Each row comes from the steps of one walk. Every step used is in the known rows, and no mark comes twice. Write the walk behind each row, first mark first.
Known rows:
mosu > ratu > tena > nuza: [-1.09  1.54 -0.89  0.40  0.07 -0.61  0.23  1.02 -1.17  0.91  0.39  1.76
  2.23 -2.16  1.32  1.29  0.78  1.36  1.20 -0.96 -1.78  0.78  0.05  0.34
  1.26  1.00 -0.44]
feba > nuza > tena: [-1.77 -2.04 -0.04 -1.31  0.16 -0.18 -1.24  1.02  1.94  1.68 -1.24 -2.37
  2.21  1.73  1.18  0.29 -0.89 -1.40  1.33  0.61  1.87 -0.74  1.38 -0.16
 -0.77  1.36  1.60]
suru > mosu > nuza: [ 0.36 -0.98 -0.36  0.32  0.13  0.25  0.29 -2.08  2.01  3.05 -0.17 -1.92
 -1.29 -0.84 -0.32 -0.63 -0.11  1.29 -1.39 -0.59  0.90 -0.91  0.13 -0.34
 -0.31 -1.23  1.22]
suru > mosu > nuza > feba > kena > subo: [-0.14  0.92  0.72 -1.39 -1.37 -1.54  0.10 -3.71  4.49 -2.42 -0.70 -2.43
 -0.58  0.24  0.66  1.34 -0.40  0.45  1.40  0.82  2.61  0.51 -0.65 -1.64
 -0.86  0.16 -0.45]
suru > mosu > ratu > tena: [ 0.08  1.84 -1.02  1.07 -1.41  0.50 -0.06 -1.88  0.43  1.49  1.67  0.15
 -0.40 -1.72  0.76  0.78  0.30  0.71 -0.83 -0.36 -1.27  0.04 -2.21  0.72
 -0.59 -2.76  1.06]
suru > feba > nuza > tena: [-0.62 -1.73  0.07  0.07  0.55  0.88 -1.99  0.57  1.99  1.29 -1.11 -1.37
 -0.34  2.20  0.75  1.10 -0.76 -0.34  0.74  0.91  0.36 -0.11  1.26 -0.21
 -1.43 -0.65  2.72]
feba > suru > mosu > ratu: [ 0.48 -0.15 -0.45  0.73  0.59  0.51  0.59 -1.92 -0.53  0.66  0.78  0.84
 -2.80 -1.12 -1.99 -0.61 -1.29  0.95 -0.96  0.20 -1.09 -0.39 -2.11  0.07
 -1.26 -1.33 -0.90]
mosu > nuza > tena: [ 0.75 -0.35  0.68  1.01  0.15 -1.14 -1.31 -0.11  0.98  1.87 -0.65 -2.62
  1.00 -0.65  0.84  0.94 -0.21  0.44  1.31  0.51  0.97 -0.35  0.75 -0.31
  1.38  0.21  2.84]
tena > ratu: [-0.65 -0.06 -0.81  0.07  1.56  0.17  0.33  1.14 -1.76  3.26  1.28 -1.87
  0.49  0.89  0.69 -2.76 -0.66 -1.74 -0.98 -1.26  1.67 -0.93 -0.14  2.12
 -0.60  1.81 -1.01]
ratu > tena > nuza > mosu > suru > feba: [ 1.80 -0.48  0.60  0.93 -0.53  1.75 -0.03  0.58 -0.74 -2.67  0.25  4.03
 -1.40 -0.72 -0.85  0.84  0.03  0.58  0.19 -0.01 -3.55  0.26  1.01 -0.87
  0.80 -2.73  1.97]
feba > suru > mosu > nuza > tena: [ 2.39 -0.42  1.30  0.38  0.62  0.02 -0.76 -3.16  0.18 -2.11 -0.81 -0.55
 -2.84 -0.73 -1.49  1.27 -1.15  2.14 -1.30  1.01 -0.05 -0.11 -0.26 -1.08
 -0.07 -1.80  0.83]
tena > nuza > mosu > suru > feba > kena: [-0.30 -2.40  1.61 -0.33  0.13  1.84  0.51  0.42  2.09 -2.11 -1.57  3.03
 -0.35 -0.60 -1.91 -0.84 -1.38 -0.55  1.53  0.75 -2.51  0.49  0.53 -0.67
 -1.03 -1.42  0.75]
ratu > tena > nuza > mosu: [-0.43 -0.16 -0.61 -0.55  0.69  0.12 -0.22  0.71 -1.17 -0.89  0.72  1.57
  2.29 -1.68  0.70  0.04  0.97 -0.50 -0.83 -0.72 -0.63 -0.34  2.22 -0.12
  1.16  0.99  1.42]
subo > kena: [-0.30 -0.47 -1.22  1.03 -0.34 -1.56 -0.57  2.91  2.30  5.65 -1.81 -2.88
  0.56  2.05  0.46 -2.29 -0.76 -0.98  0.63 -0.95  0.92 -1.66 -0.37  0.76
 -0.42  0.64  1.09]
leva > ratu > tena > nuza: [-0.80  1.29 -0.33  0.85  0.60 -0.69  1.16  1.79 -1.23  3.52 -0.48  1.11
  2.40  0.17  2.67 -0.97  0.99  0.57 -1.49 -2.20 -1.91 -0.04  0.14  0.25
  1.64  1.47 -2.54]
suru > mosu > nuza > tena > ratu: [ 2.18  0.51  0.58  0.83  0.73  0.41 -0.36 -2.59 -1.64 -1.76  0.54 -2.79
 -2.10 -1.54 -0.16 -0.54 -0.94  0.84 -0.82  0.03  2.14  0.51  0.23  0.03
 -0.35 -1.01  0.08]
leva > ratu: [-0.97 -0.56 -0.39  1.66  0.55 -0.66  1.00  2.06  0.44  7.82  0.30 -1.95
  1.61  1.39  1.98 -3.15 -0.32 -1.33 -1.27 -1.70  0.19 -1.35 -1.14  0.84
  0.71  1.02 -1.29]
kena > subo: [ 0.03 -0.51 -1.37 -0.54  0.40 -1.52  0.43  0.57  2.45  3.00  0.65 -1.69
  1.16  2.28  2.24 -1.49 -1.81 -1.68  1.46 -0.45  1.92 -2.57 -0.31 -0.29
 -0.76  1.06  1.04]
nuza > feba > suru > mosu > ratu > leva: [ 0.18  1.71 -1.19 -0.19 -1.12 -0.09  0.42 -1.86 -1.62 -3.04  0.84 -0.56
 -1.63 -0.60 -1.63  0.74  0.86  0.61 -1.20  1.80  1.37  0.40 -2.77  0.86
 -1.02 -1.07 -0.80]
mosu > suru > feba > nuza: [-0.75 -3.08  0.65 -0.53 -0.57  1.78 -0.07  1.47  2.72  2.51 -1.48  0.63
 -1.63  2.58 -1.12  0.03 -1.04 -0.33  1.23 -0.04 -0.99 -0.98  0.31  0.02
 -1.90 -2.08  1.07]
tena > ratu > leva: [-0.97  0.68 -2.07 -0.53  0.73  0.38  0.85  1.57 -2.88  1.09  0.97 -3.00
  1.83  0.90  1.17 -2.52 -0.11 -2.42 -1.02 -0.12  3.31 -1.64 -1.18  3.36
 -2.00  1.37 -0.46]
leva > ratu > tena > nuza > feba > suru: [ 0.17  2.48  0.96  0.19  0.88 -1.35  0.64  1.16 -2.91 -0.76 -0.32  2.23
  0.50  0.74  0.51  0.69  2.02  1.50 -2.12 -1.02 -2.13  1.78 -0.07 -0.41
  2.70  2.64 -4.36]
leva > ratu > tena: [-0.49  1.76 -0.10  1.72 -0.86 -0.65  0.35  1.57 -0.47  6.04  0.63 -0.84
  2.00  1.05  2.53 -0.84  0.77 -0.90 -1.93 -1.80 -1.28 -0.58 -1.51  1.50
  1.00 -0.19 -0.79]
tena > nuza: [-1.57 -1.44 -1.03 -0.81  2.27 -0.15  0.64  1.61  0.91  3.15 -0.73  0.07
  1.92  0.51  1.11 -2.32 -0.30  0.15 -0.14 -1.12  0.05 -0.71  1.14 -0.26
  0.45  2.91 -0.60]
mosu > suru > feba: [ 1.12 -1.27  0.56  1.15  0.13  1.28  0.02  1.25  2.02  3.57 -0.33  0.78
 -2.23  2.31 -0.61 -1.45 -1.35 -0.05  0.25 -0.14 -1.97 -0.75 -1.42  0.25
 -0.83 -2.68  1.82]
nuza > mosu: [-0.51 -1.79 -0.71  0.32  0.63 -0.08 -0.18  0.59  0.40  3.29  1.36 -1.22
  1.47 -0.31  0.08 -2.34 -0.21 -2.48 -0.69 -0.16  1.10 -1.73  1.14  0.47
  0.33  0.30  2.56]

Which walk is each row?
[-1.14  2.72 -0.43  0.11 -0.70 -1.51 -0.53  0.94 -1.36 -0.98  0.79  1.02
  1.70 -1.91  1.23  2.13  2.33  1.62  1.29 -0.54 -0.76  2.40  0.26 -0.25
  2.67  1.91 -0.94]
mosu > ratu > tena > nuza > feba
[ 0.08 -0.24  1.84 -0.14 -0.91  1.87 -0.21 -0.06  1.13 -3.95 -0.98  4.06
 -0.07 -0.98 -1.06  1.45 -0.55 -0.10  1.08  0.59 -4.14  1.16  0.34 -0.06
 -0.78 -2.42  1.23]
ratu > tena > nuza > mosu > suru > feba > kena
[ 0.46 -2.46  0.23 -0.25  0.36  0.68  1.44  1.50 -0.24 -0.47 -0.21  2.17
  0.51 -1.08 -1.15 -2.12 -0.96 -0.87  1.01 -0.23 -0.16 -0.95  1.76 -1.16
  1.11  0.17  0.40]
tena > nuza > mosu > suru
[ 0.78 -2.24  1.57  0.04 -0.61  1.36 -1.06  0.93  2.32 -0.37 -2.00  0.02
 -1.49  2.44 -0.53  0.98 -1.71 -0.27  2.03  1.27 -0.54 -0.28  0.23 -0.74
 -1.26 -2.24  2.21]
mosu > suru > feba > nuza > tena
[-0.91 -0.39 -0.21 -0.18  0.26 -0.29 -0.43 -0.72  4.51  1.30 -0.70 -0.80
 -0.22  2.56  1.68  0.07 -2.58 -1.46  1.89  0.36 -0.34 -1.07 -1.26  0.18
 -2.80 -0.42  1.27]
suru > feba > kena > subo
[-0.95 -3.93  0.38 -1.33 -1.64  0.96  0.53  1.28  1.30  0.47 -0.21  0.17
  0.81  0.29 -1.65 -1.00 -0.71 -2.50  1.43  0.50  1.16 -2.00  1.86 -0.29
 -0.69 -0.96  1.62]
feba > nuza > mosu > suru
[ 1.15  0.11  0.91  1.36 -1.27  0.29  1.72  1.82 -1.93 -0.06  0.16  3.00
  1.35 -1.40  0.31 -0.77  0.33 -0.58 -0.06 -1.26 -2.00 -0.10  0.46 -0.50
  2.28 -1.05 -1.60]
leva > ratu > tena > nuza > mosu > suru
[-1.39 -0.35 -1.09 -1.88 -0.01  0.51 -0.39  1.20 -2.46 -2.67 -0.64 -3.92
  2.75  1.13  1.20 -0.15 -0.41 -2.64  1.02  1.26  4.65 -0.93  0.69  2.22
 -2.22  1.79  0.22]
feba > nuza > tena > ratu > leva
[-1.34  2.73  0.26 -2.53 -0.67 -1.95 -0.35 -0.47  2.76 -4.09 -0.75  0.58
  3.22  1.19  2.44  2.33  0.32 -0.34  2.16  0.15  0.29  1.29  0.05 -1.02
 -0.07  3.06 -1.53]
ratu > tena > nuza > feba > kena > subo
[-0.44  0.28  0.32  0.04 -0.38 -1.82 -1.07  0.42  1.15  3.30  0.15 -2.66
  0.53 -0.14  0.52  0.54  2.05  0.73  0.14 -0.24  2.03  0.40  1.03 -0.26
  2.17  1.48  1.12]
mosu > nuza > feba
[ 0.30 -0.16  0.02 -1.64  2.26  0.35  0.80 -1.70 -0.01 -2.64 -0.58  1.87
 -2.32  0.83 -1.83 -0.75  0.38  1.89 -2.81  0.11  0.01  1.14  0.33 -1.86
 -0.10  1.96 -2.83]
tena > nuza > feba > suru > mosu
[-1.00 -1.14 -0.17 -1.40  0.95  0.22 -0.69  0.92 -1.31 -0.69 -0.21 -2.80
  1.32  1.26  0.67 -0.73 -1.02 -1.84  1.13  0.04  2.97 -0.22  1.55  1.08
 -1.20  2.10 -0.66]
feba > nuza > tena > ratu
[ 1.17  2.67  0.62  0.11  0.46 -0.12  1.05 -1.48 -2.29 -2.28 -0.12  2.57
 -1.53  0.44 -0.19  0.54  1.68  2.20 -3.90 -0.90 -1.93  1.94 -0.81 -1.31
  1.29  0.79 -4.81]
leva > ratu > tena > nuza > feba > suru > mosu
[-1.57  3.61  0.00 -1.15 -1.53 -2.54 -0.09 -0.37  1.51 -4.69 -0.09  0.96
  2.83 -1.23  2.01  3.48  0.44  0.31  4.11  0.49 -0.29  2.04 -0.69 -0.85
  0.82  2.23 -1.78]
mosu > ratu > tena > nuza > feba > kena > subo
[-0.28  2.67  0.08 -0.34  0.08 -1.38 -0.49  0.19 -2.63 -3.30  0.65  2.79
  0.08 -1.60 -0.70  2.85  1.79  2.14  0.40 -0.04 -2.14  2.28 -0.16 -0.31
  2.40  1.89 -2.32]
mosu > ratu > tena > nuza > feba > suru
[ 1.00 -0.36  0.43 -0.49 -0.74  0.71  0.50  0.97 -0.83 -2.17  0.08  2.92
  1.33 -1.41 -0.44  0.13  0.07 -0.42  0.51 -0.43 -1.70 -0.25  1.19 -0.46
  1.18 -1.00  0.98]
ratu > tena > nuza > mosu > suru
[ 0.62  0.97  0.04  0.56  0.12 -0.32 -0.02 -2.11 -0.45 -0.77  1.25  0.47
 -2.81 -0.65 -2.22  0.24  0.24  1.22 -1.23  0.70 -0.02  1.27 -1.93 -0.54
  0.09 -0.53 -1.39]
nuza > feba > suru > mosu > ratu
[ 1.65 -2.16  0.63  1.51 -0.48  1.50 -0.21  0.61  0.90  1.29  0.70  1.29
 -2.49  0.33 -1.64 -1.35 -1.12 -1.29  0.20  0.67 -1.24 -1.20  0.07  0.10
 -0.25 -3.19  3.18]
nuza > mosu > suru > feba
[ 2.61  1.16  0.02 -0.07  0.29  0.78  0.20 -3.26 -4.24 -6.61  0.11 -1.94
 -2.39 -1.32 -1.45  0.94 -0.81  0.81 -1.61  1.53  2.52 -0.34 -1.07  1.46
 -1.83 -1.27 -0.82]
feba > suru > mosu > nuza > tena > ratu > leva
[ 0.63 -2.27  0.34  0.44 -0.87  0.54  0.63  1.22  0.65  2.07  0.64  0.28
  0.30 -0.22 -1.11 -2.12 -0.97 -2.21  0.62  0.26  0.34 -1.72  0.16  0.13
  0.48 -1.46  2.31]
nuza > mosu > suru
[ 0.94  3.05  0.10  0.27 -1.16 -0.36 -0.84 -2.72 -1.32 -2.58  1.51  1.34
 -2.50 -0.99 -1.31  2.67  1.34  1.55 -1.55  0.58 -1.67  1.85 -2.32  0.06
  0.40 -1.62 -0.84]
nuza > feba > suru > mosu > ratu > tena
[ 0.97  1.50 -0.43  0.38 -0.22 -0.61 -0.59  0.30 -3.48 -2.36  0.29 -4.05
  1.51 -1.09  0.95  0.55  0.11 -0.78  0.65  0.94  3.70 -0.51 -0.03  2.31
 -0.08  0.44  1.00]
mosu > nuza > tena > ratu > leva
[ 1.28 -1.42  1.44 -0.01 -0.27  1.75 -0.81  0.82 -0.79 -2.31 -0.87 -0.31
 -2.45  2.05 -0.91  0.15 -1.83 -0.83  1.94  0.68  0.39  0.37  0.37  0.53
 -1.68 -1.87 -0.01]
mosu > suru > feba > nuza > tena > ratu
[-1.19 -0.73 -2.35  0.35 -0.11 -0.24  1.10  1.23 -2.75 -1.66  0.75  0.20
  2.78 -3.71  0.05 -0.67  0.79 -0.88  1.61  0.72  1.70 -0.86  0.87  0.65
  0.43  0.87  1.40]
tena > nuza > mosu > ratu > leva
[ 0.74  0.58 -0.13  0.28  1.67 -0.13 -1.02  0.63 -2.00  0.62  0.97 -2.64
  0.82  0.69  1.17 -1.71 -1.53 -1.67  0.18 -0.06  1.87 -0.02 -0.25  1.32
  0.06  1.47  0.16]
nuza > tena > ratu
[-0.55  2.55  0.17  0.65 -0.11 -1.44  0.43  1.88 -1.33  1.61 -0.11  0.26
  2.15  0.45  2.54  0.00  2.56  0.87 -1.53 -1.72 -0.78  1.75  0.22 -0.69
  2.81  2.42 -3.07]
leva > ratu > tena > nuza > feba
[-1.98 -2.68 -0.72 -0.40  0.73  1.21 -0.86  1.06  2.21  3.70 -0.75 -0.79
 -0.51  2.38  0.19 -0.29  0.17 -0.38 -0.19 -0.13  0.11 -1.16  1.34  0.41
 -2.03 -0.09  1.43]
suru > feba > nuza
[-1.22  0.46  1.43 -0.94 -1.14 -0.32 -0.39 -2.71  3.75  0.21 -1.15 -2.44
 -0.19 -0.85 -0.63  0.67  1.07  0.90 -0.54  0.65  1.05  1.37 -0.43 -0.49
 -0.59  0.11 -0.32]
suru > mosu > nuza > feba > kena
[ 0.34  0.17  1.08 -0.14  0.38 -1.67 -0.95 -0.26 -0.42  0.39 -0.28 -0.84
 -1.10  0.16 -1.61  1.23  1.56  1.32 -0.47  0.27  0.53  0.40  0.60 -0.18
  1.76  1.60 -0.54]
mosu > nuza > feba > suru
[ 2.07  0.10  1.09  2.76 -1.15  1.26  1.24  1.34 -2.30 -0.43  0.05  3.95
 -1.20 -0.71 -0.08 -0.15  0.41  0.46 -0.35 -0.87 -3.71  0.37  0.31 -0.62
  1.72 -2.87 -0.62]
leva > ratu > tena > nuza > mosu > suru > feba
[-2.80 -1.93 -2.27 -0.34 -2.22  0.06  0.29  1.11 -1.43 -0.90  0.99 -1.89
  3.09 -2.33 -0.38  0.61  1.17 -2.61  2.07  1.11  3.12 -1.88  1.30  1.82
 -1.35 -0.32  2.29]
feba > nuza > mosu > ratu > leva
[ 1.20 -1.01  0.36 -0.02  0.77  0.39  0.40 -2.70  0.62  0.57 -0.31  0.09
 -2.79 -0.50 -2.13 -0.02 -0.34  1.80 -2.13 -0.19 -0.44 -0.98 -0.28 -0.22
 -1.15 -1.15 -0.37]
feba > suru > mosu > nuza
[ 0.71  1.41 -0.42  0.02  0.61  0.62  0.68 -2.23 -1.91 -3.28  0.24  3.75
 -1.90 -2.29 -1.22  1.51 -0.02  2.74 -1.22 -0.35 -3.27  0.90 -1.18 -0.61
 -0.35 -0.78 -2.05]
feba > suru > mosu > ratu > tena > nuza
[ 0.43 -0.46  1.21 -0.17 -1.20  0.26  0.30 -0.28  4.77 -0.13 -1.38  0.79
 -1.45  2.89  0.42  0.00 -3.32 -1.21  3.13  0.76 -1.39 -1.08 -2.38 -0.38
 -2.77 -2.17  0.82]
mosu > suru > feba > kena > subo
[-1.18 -3.62 -0.66 -0.09 -0.04  1.38 -0.91  0.43  1.07  1.56  0.13 -0.35
 -0.54  0.60 -0.83 -0.28  0.48 -1.79  0.06  0.40  0.59 -1.35  2.85  0.20
 -1.40 -0.91  3.08]
suru > feba > nuza > mosu
[ 0.48  0.26  0.24 -0.80  1.13  0.16 -0.22 -2.06  0.68 -0.26  0.41 -0.12
 -2.63  1.69 -1.59 -0.82  0.19  0.50 -3.24  0.58  0.46  0.48 -0.98 -0.75
 -0.76  0.25 -1.10]
nuza > feba > suru > mosu
[-0.02  2.69 -0.74  0.19 -0.68 -0.20  0.16 -1.51 -0.61 -2.34  0.84  1.30
 -0.40 -2.23  0.56  1.64  2.19  2.56 -0.59 -0.44 -0.67  2.64 -0.52 -1.06
  1.35 -0.12 -1.17]
suru > mosu > ratu > tena > nuza > feba
[-0.84  2.01 -0.27 -1.08  0.68 -0.96 -0.76  0.93 -0.06 -0.02  0.05  0.47
  2.29  0.49  1.65  1.05  2.26  1.04 -0.83 -0.77 -0.08  1.55  1.08 -0.49
  1.90  2.68 -0.44]
ratu > tena > nuza > feba
[ 0.44  0.56 -0.24 -0.25  1.24 -0.27  0.92 -1.80 -1.06 -3.01  0.09  2.31
 -2.53 -1.55 -2.20  0.23  0.46  2.50 -0.84  0.43 -0.47  2.01 -0.42 -1.52
  0.83  1.14 -3.36]
tena > nuza > feba > suru > mosu > ratu
